What can hang from each mark:
K_225: K_837
K_833: K_335 K_381
K_109: K_381 K_603
K_498: K_225
K_724: K_381
K_896: K_102 K_381 K_837
K_335: K_833
K_603: K_109
K_102: K_896
K_837: K_225 K_381 K_724 K_896
K_381: K_109 K_225 K_335 K_724 K_833 K_837

Every row comes from one small tree of marks. The marks that hang from a mark follow it in brackets, in the order of their numbers. Every link used is in the known rows. Which tree was each row made from?
Known rows:
K_225{K_837}: [ -5   1   6   3  -3   5   4   7   4   0 -10  -4  -5 -12  -8   1   0  -4
 -11   8   0 -12  -5  13   0  -5  19   3   8  -7   6  -2   8   0   5  -2
   7   0  -5  -6   6]
K_381{K_335 K_724 K_833}: [ -7  13  -4 -17   8   9  12   3  -8 -14 -14  -7   5   7  -8   1 -13 -10
  11 -18  -1  12   6   3  19 -17  37  -8 -18 -17  -1  20  10  23 -14 -18
  -4   7  28 -12   2]
K_335{K_833}: [ -5   2  -3  -5  10  -6   5  -4   6  -5  -7  -1   8  -3   1  13   9  -7
  -4   1  -9  -3  -7  -4  -3  -3   6   5   5  -2  -4   7   0   1  10 -13
  -6  -1   3  -2  -2]
K_833{K_335 K_381{K_109 K_225 K_724 K_837{K_896}}}: [  2   8 -22 -44  19  28  41  28 -18 -10 -34  20  -9 -23 -20 -23   8  -2
  16 -58  -8   3   9  25  16 -34  36 -18 -53  -5 -14  26  49  57 -30 -12
   1  27  30 -32   3]
K_109{K_381{K_225 K_724 K_833 K_837}}: [-17  26 -11 -35  15  19  11  11   2 -22 -14 -12  13  -7 -25  -1   2 -15
  10 -36 -17  13  12   4   1 -38  57  -8 -18 -24  -1  34  38  42 -13 -16
 -11  10  31 -24  17]
K_833{K_335 K_381{K_109 K_225 K_837}}: [ 10  14 -13 -29  14  17  24  11 -17 -16 -20  12 -23 -27 -16  -9  15   5
  14 -49 -18   4  17  17   4 -26  31 -22 -30  -4 -19  21  34  38 -17   0
  -4  25  23 -26  -2]
K_335{K_833{K_381{K_225 K_724 K_837{K_896}}}}: [ -4   5 -16 -35  24  16  31  25  -1   0 -34  11  18  -8 -20  -8  14 -19
   3 -39 -15  -1  -6  17   6 -32  23  -6 -32  -5   3  29  37  52  -8 -27
 -15  10  17 -16   5]
K_335{K_833{K_381{K_837{K_225 K_896}}}}: [  5  -9 -22 -24  26  15  36  27  15  17 -33  11   8 -22 -23  -2  24 -21
   4 -27 -21  -9   4   0  -6 -36 -10   1 -23   6  -5  10   5  37   4 -18
  -6   7   7 -10  16]
K_381{K_837}: [ -6  -1  -1  -4   5  10   4  -3   2   4   1  -2  -2 -11  -8   0   8   0
  -5 -14  -5   6   3   0  -3 -12   7  -2  -6  -5   9   6  16  18   1   0
  -6   1   2   6   5]
K_225{K_837{K_381{K_335} K_724 K_896{K_102}}}: [-14 -30 -40   4  13  28  33  21   0  34 -64  12  23  -8 -32  -4  54 -31
  -8 -17  18 -18  -4  32  19 -20   6  17  -8 -25 -11   0   8   2  -6 -22
  25   2  11  -4  27]
K_335{K_833{K_381{K_109{K_603} K_724 K_837{K_225}}}}: [-13  18 -17 -47  19  17  43  25  -9  -8 -27  17  -6 -19 -29   5   8 -17
  12 -30 -12  -5  20  -4  29 -44  60  -8 -36 -16  -7  26  21  61 -23 -27
  -2  20  16 -24   7]
K_109{K_381 K_603}: [ -7  11 -19  -7   3   8 -16   5  -2   3   5   0   7  -6 -17  -1  10 -11
   6  -1  -4   2  18  -8   3 -11  21  -3   9 -11   4   2  -2  13  -7  -8
  10   6   2 -32  12]
K_724{K_381{K_109 K_225{K_837{K_896}} K_335 K_833}}: [ 12  21 -27 -21  16  30  28  34  -2 -10 -23  -9 -13 -19 -32  -2  19  -3
   9 -34 -25 -15  18   4  13 -39  60   8 -15 -16 -26   0  30  24 -23 -23
   6  15  44 -13  -1]
K_896{K_102 K_381{K_109}}: [ -4  17 -26  -6   1  18  23  -7  -8  20 -19  22  -5 -15   4  10  30  -1
  14 -20  -1 -12  -2  -5  -2 -26   5   8 -12 -22 -37  17  11  -5 -12  -3
   0  14  22  -1  -1]
K_102{K_896}: [ -5  -2   9   8  -6   7 -10  -4   1   2   3  -7   4  -9   4  -5  11   0
  -4  -6   3  -4   3   4   7   5 -14   1  -6   9  -2   4   9  -4  -5  -3
  -7  -8   0 -19   5]
K_724{K_381{K_109{K_603} K_225 K_335{K_833} K_837{K_896}}}: [  3  11 -42 -24  31  34  18  26 -11   1 -10   2  -5 -14 -35  11  30  -5
   9 -52 -27  -7  31 -15  15 -39  63  12 -19 -15 -11   5  37  51 -30 -33
  -5  13  39 -15  -8]
K_724{K_381{K_833}}: [ 21  17 -10 -17   0   1  13   7  -2   3   1  -1   1   0  -6   9   8   0
  -6  -6 -14   1  12 -21  -2 -14  20  -1   0  -6  -7  -3  -1   4   5 -11
  -8   7  13  -6  -2]
K_833{K_335 K_381{K_225{K_837} K_724}}: [ 10  15   4 -27   0   8  23  24 -13 -10 -37   8 -10  -9 -12 -15 -12  -2
   3 -25  -9  -4   1  36   8 -15  45 -21 -20  -9  -4  23  23  29  -9 -11
   4  18   9 -41   8]
K_498{K_225{K_837{K_724{K_381{K_335 K_833}} K_896{K_102}}}}: [  9   3 -28  -9  14  28  33  32   1  27 -50  -1  10  -9 -20  21  42 -16
   0 -21 -14 -19  10  15   4 -36   5  12   6 -25 -17 -11   3  11  -1 -19
  17  16  12 -30  27]
K_498{K_225{K_837{K_381 K_724}}}: [-24 -13   2   3  10  13  21  25   1  20 -39  -3   6  -9 -10   8  36 -23
 -10   2   5 -26   0  35  17 -12   7   5   4  -6   6  -1 -10   1   3   3
  30   6 -18 -11  21]
K_102{K_896{K_837{K_225 K_381{K_109} K_724}}}: [-30  -9  -6  -8   9  31  38  18  -3  11 -46   6  -4 -28 -23  -7  58 -16
  10 -26  10 -24  19  15  27 -28  23  20 -37  -5 -21  10   1   8 -19  -7
  16   3   5   1  17]
K_335{K_833{K_381{K_109 K_837{K_225 K_724 K_896}}}}: [-12 -16 -28 -37  31  22  62  35   2   8 -49  20   7 -29 -24  -6  44 -28
  10 -31 -11 -13   7  11  13 -45  22   5 -38  -9 -17  10  15  39  -6 -22
   8  15  12  -4  14]
K_381{K_109{K_603} K_724 K_837{K_896{K_102}}}: [-13   5 -34 -30   7  34  24  16 -15   6 -20  25   8 -14 -28   0  17  -6
   4 -35  17   0  10  -4  26 -36  25  11 -33 -27 -10  10  46  48 -35 -20
   0  17  24 -22  11]
K_833{K_381}: [ 13   6  -7  -9   0  -1  12   6  -5   5 -10   9  -1  -6  -2  -8   6  -6
   0  -3  -4   1   3   6   3  -6  -9 -17  -8   7   1   8  -5   8   3  -4
  -2   7  -3 -12   1]
K_498{K_225{K_837{K_896}}}: [ -4  -2   4   4   9  16   5  28  12  14 -17  -6  -3 -16  -6   5  11  -5
   0  -2  -7 -22  -6  20  -4 -13 -23   8   6   8   2  -7   3   8  -2   5
  19   6 -10 -21  15]
K_225{K_837{K_724 K_896}}: [-13 -22  -7  -6   3  14  17  24   3  12 -34   8  14 -14 -14 -15  24 -20
 -10   4  15 -16  -7  28   6 -10  11  15  -6 -12   9 -13   8   4   3  -9
  19   0  -7  -3  16]
K_381{K_225 K_837}: [ -4   4   2  -7  11  11  -1   5  -1  -7  -6 -10  -4  -6 -16   4   3   2
   4 -27 -12   1   9   6  -5 -18  21   4  -7  -5   1   7  29  26 -10   1
 -15   2  13   4   2]
K_896{K_102 K_837{K_381}}: [  0   4 -26   2   3  17  17  -7  -1  26 -36  13   5 -11 -20  12  40  -5
  -2 -18   7  -8  -1   1  -1 -19  -9  12  -6 -15 -14   8   1  -1   2  -8
   0   5   3   6  12]
K_603{K_109{K_381{K_335 K_724 K_833 K_837{K_225 K_896}}}}: [ -8  -2 -30 -32  29  39  38  29  13   7 -30 -20   8 -29 -30 -14  -3 -31
  33 -38 -28   8  20  -5   7 -53  35   1 -28 -18 -10  30  24  47 -19 -27
   9  14  43 -11  34]

Write each row's tree:
[ 19  -5 -18 -24  16  19  15  22  -8   9 -27  13  -6 -23 -20 -17  14  -4
  13 -49 -15   4  12  22  -6 -25  -4 -14 -28   6  -4  11  31  42  -9  -4
  -6  18  14 -30  10]
K_833{K_335 K_381{K_225 K_837{K_896}}}
[-19 -13 -14  -8  10  17  24  14  -4   5 -46  -5   9 -11 -26   1  36 -35
  -4  -8   7  -8   8  27  28 -23  43   3  -6 -27  -2   9   1   9   1 -16
  18   4  16  -5  19]
K_225{K_837{K_381{K_335 K_833} K_724}}
[-25  -5   5   1   2  27  20  10  -5  33 -40   4  -2 -25  -6   0  45 -17
  18 -23  -4 -24  15  13  -7 -27   6  25 -26 -11 -11  16  -7   2  -2  -1
   0   0  -1  -1  23]
K_102{K_896{K_381 K_837{K_225 K_724}}}
[-10  20   5 -17   8  15  11  16  -5 -27 -28 -18  -3   1 -24   2 -16 -11
  10 -23 -11  -3   7  24  20 -27  71  -1 -13 -25  -3  22  29  30 -18 -18
  -4   9  33 -17   7]
K_381{K_225{K_837} K_335 K_724 K_833}
[-15  20 -23 -16  -1  19  34  -3 -16  15 -25  26   1  -7   4   6  20  -1
  12 -23   6  -8  -7   2   8 -28  28   3 -26 -29 -33  29  20   7 -21 -13
   0  15  25  -4   1]
K_896{K_102 K_381{K_109 K_724}}
[ 12   7  -5 -25  -1   1  24   8 -18   0 -23  19  -4  -5   3 -16  -8  -3
   6 -20  -2   8   0  18   9  -4  14 -27 -25   0   1  20   6  21  -4 -10
   3  16   3 -35   5]
K_833{K_335 K_381{K_724}}
[ -5 -26 -18 -24  18  20  43  36   1  23 -44  15   9 -16 -26 -17  30 -25
   7 -24  -4  -8  13  16   3 -35  -2   3 -31  -1   5   1   5  35  -3  -9
   7  10   0  -1  24]
K_833{K_381{K_837{K_225 K_724 K_896}}}
[  4  -2  -7 -12   6  14  36  25  -7  23 -34   5  -5  -3 -15   3  25  -3
   3 -11 -13 -15  19  -6  -7 -22  36  18 -13 -10  -3  -9 -16   6   4 -10
   7   4  -5  16   9]
K_896{K_837{K_225 K_724{K_381}}}
[-24   7 -11  -1  24  29  25  22   6  29 -41  -1   4 -14   1  13  19 -22
   9 -22 -20 -26 -15  25   0 -28  20   8  -6 -11  -3  29   8  20  -7 -20
  17   7  13 -25  15]
K_498{K_225{K_837{K_896{K_381{K_335{K_833} K_724}}}}}
[ -9  -9 -32 -24  31  36  21  22   0  -2 -34 -25  17 -31 -31 -12  26 -36
  31 -44 -26   6  24  10   6 -48  37   4 -17 -26  -9  20  38  38 -13 -20
   5  15  40  -8  28]
K_603{K_109{K_381{K_225 K_335 K_833 K_837{K_724 K_896}}}}
[  2   4  -4 -29   6  13  36  26 -21 -17 -46  15 -15 -25 -16 -15  22 -10
   8 -27  -7 -13  11  44  16 -21  54 -15 -24 -15 -18   9  25  21 -12  -3
  17  25  11 -32   7]
K_833{K_335 K_381{K_109 K_225{K_837{K_724}}}}
[-16   1 -22  -5  23  25  13  11  12   9 -14 -15  -5 -13 -25  -2  14 -10
  15 -29 -26   5  24  -1  -7 -29  28  -3  -5 -10  -4  17  -2  25 -10 -11
   9   1  22  -8  23]
K_109{K_381{K_335 K_837{K_225}}}
[-15  20 -10 -20   8   9   5  14   0 -13 -10  -7  14   8 -10 -10  -4  -6
  11 -20 -12   4   4  10   3 -14  47  -4 -11 -12  -3  25  17  19 -16 -13
   1   4  18 -21   7]
K_109{K_381{K_225 K_724}}
[-26  -8 -23  -9  21  30  47  20  -8  11 -54   4 -11 -16 -29  -3  46 -19
  20 -31   2 -15  24  16  25 -32  49  15 -31 -16 -20  10 -13  16 -21 -11
  25  10  17  20  11]
K_896{K_837{K_225 K_381{K_109 K_335} K_724}}
[-17  11  -4   2  -1  23   8  -5  -6  14   0   7  -9 -27  10  -3  32  -4
   8 -20   0 -15   6   3   9 -13   3   2 -21   0 -25  21  16  -4 -17  -3
  -2   1  16 -13  -2]
K_102{K_896{K_381{K_109}}}
[ -6 -24 -38  -9  11  17  23  25  -4  24 -53  17  30   5 -27   0  46 -23
   5 -28  16 -14   2  23  12 -23  -6  23 -16 -19 -23  -2  15   9 -13 -12
   6   6  14   2  17]
K_837{K_381{K_225} K_724 K_896{K_102}}
[ -7  10  -8 -20  13  24  15  30   0 -16 -34 -12   5  -3 -29  -6  -7 -16
  13 -29  -7  -5   3  26  19 -32  52   5 -19 -21  -2  15  36  35 -20 -23
   0  11  35 -21  13]
K_381{K_225{K_837{K_896}} K_335 K_724 K_833}
[-16  18 -21 -15  20  31  24  -8 -10   2 -12   3 -16 -31 -12   9  29 -12
  19 -41 -15   1  17  -4   6 -45  41  -5 -24 -24 -19  29  26  26 -16  -8
  -5  17  41   1   3]
K_896{K_381{K_109 K_335 K_833 K_837}}
[-20  17 -27 -29  12  23  19  14 -21 -12 -22   6   0  -2 -30   4  10 -22
  15 -26  14   2  25  -3  53 -30  65  -7 -31 -25 -13  22  18  39 -38 -24
  11  19  36 -22   4]
K_837{K_381{K_109{K_603} K_335 K_724 K_833}}
[ -6  -9 -31  15  17  31  19  25  11  36 -47  -1   5 -11 -23  14  41 -15
  -1 -22  -2 -23  -3  26   8 -24 -27  11   8  -6 -17   3   1   6 -10  -9
  26   7   6 -23  25]
K_498{K_225{K_837{K_381{K_335} K_896{K_102}}}}
[  1  10 -23 -23  11  15  37  12 -17  -9 -19   1  -4  -5 -10   3  30  -8
   6 -18 -10   0  24  -5  24 -24  59  -2 -17 -23 -18   1   5  10 -14 -20
   8  14  29  -1  -4]
K_837{K_724{K_381{K_109 K_335 K_833}}}
[  5  19 -21 -13  18  16   1   9   1 -15 -11 -32   2 -17 -17  -1  -3 -19
  35 -27 -37   8  22  -2   4 -31  38  -8   2 -15 -22  23  19  18 -13 -14
  -1  12  41 -13  15]
K_603{K_109{K_381{K_225 K_335 K_833}}}
[-10 -19 -32  -7  20  31  18  16  -8  15 -45   3  17  -2 -32   1  34 -14
  11 -48  -2   2  10  22   3 -33  13  17 -16 -27 -10   5  33  31 -18 -13
  -5   5  26   0  16]
K_381{K_225 K_335 K_837{K_724 K_896{K_102}}}
[-25  -4 -20 -18  11  18  -1   9  -8   8  -9   3  16 -13 -25  -4  30 -22
  -1 -13   2   4  23   4   8 -22  37   1  -2 -26  18   6  12  28  -5 -11
  10   6  -1 -24  23]
K_109{K_381{K_837{K_724}} K_603}
[-24  23 -21 -36  20  38  31  17 -19   4 -23   7 -17 -20 -31  11   8 -19
  36 -48 -12  -4  38  -9  27 -62  77   6 -41 -34 -19  33  26  62 -39 -19
  -1  24  46 -14  13]
K_896{K_381{K_109{K_603} K_335 K_724 K_833 K_837{K_225}}}
[-21  23 -16 -27   9  26  18  19 -24  -8 -27  11  -7  -7 -34   0  16  -8
  15 -35  12 -12  23   7  36 -32  69   9 -35 -19  -7  21  30  43 -38 -13
   8  17  20  -8  -2]
K_896{K_837{K_381{K_109{K_603} K_225 K_724}}}
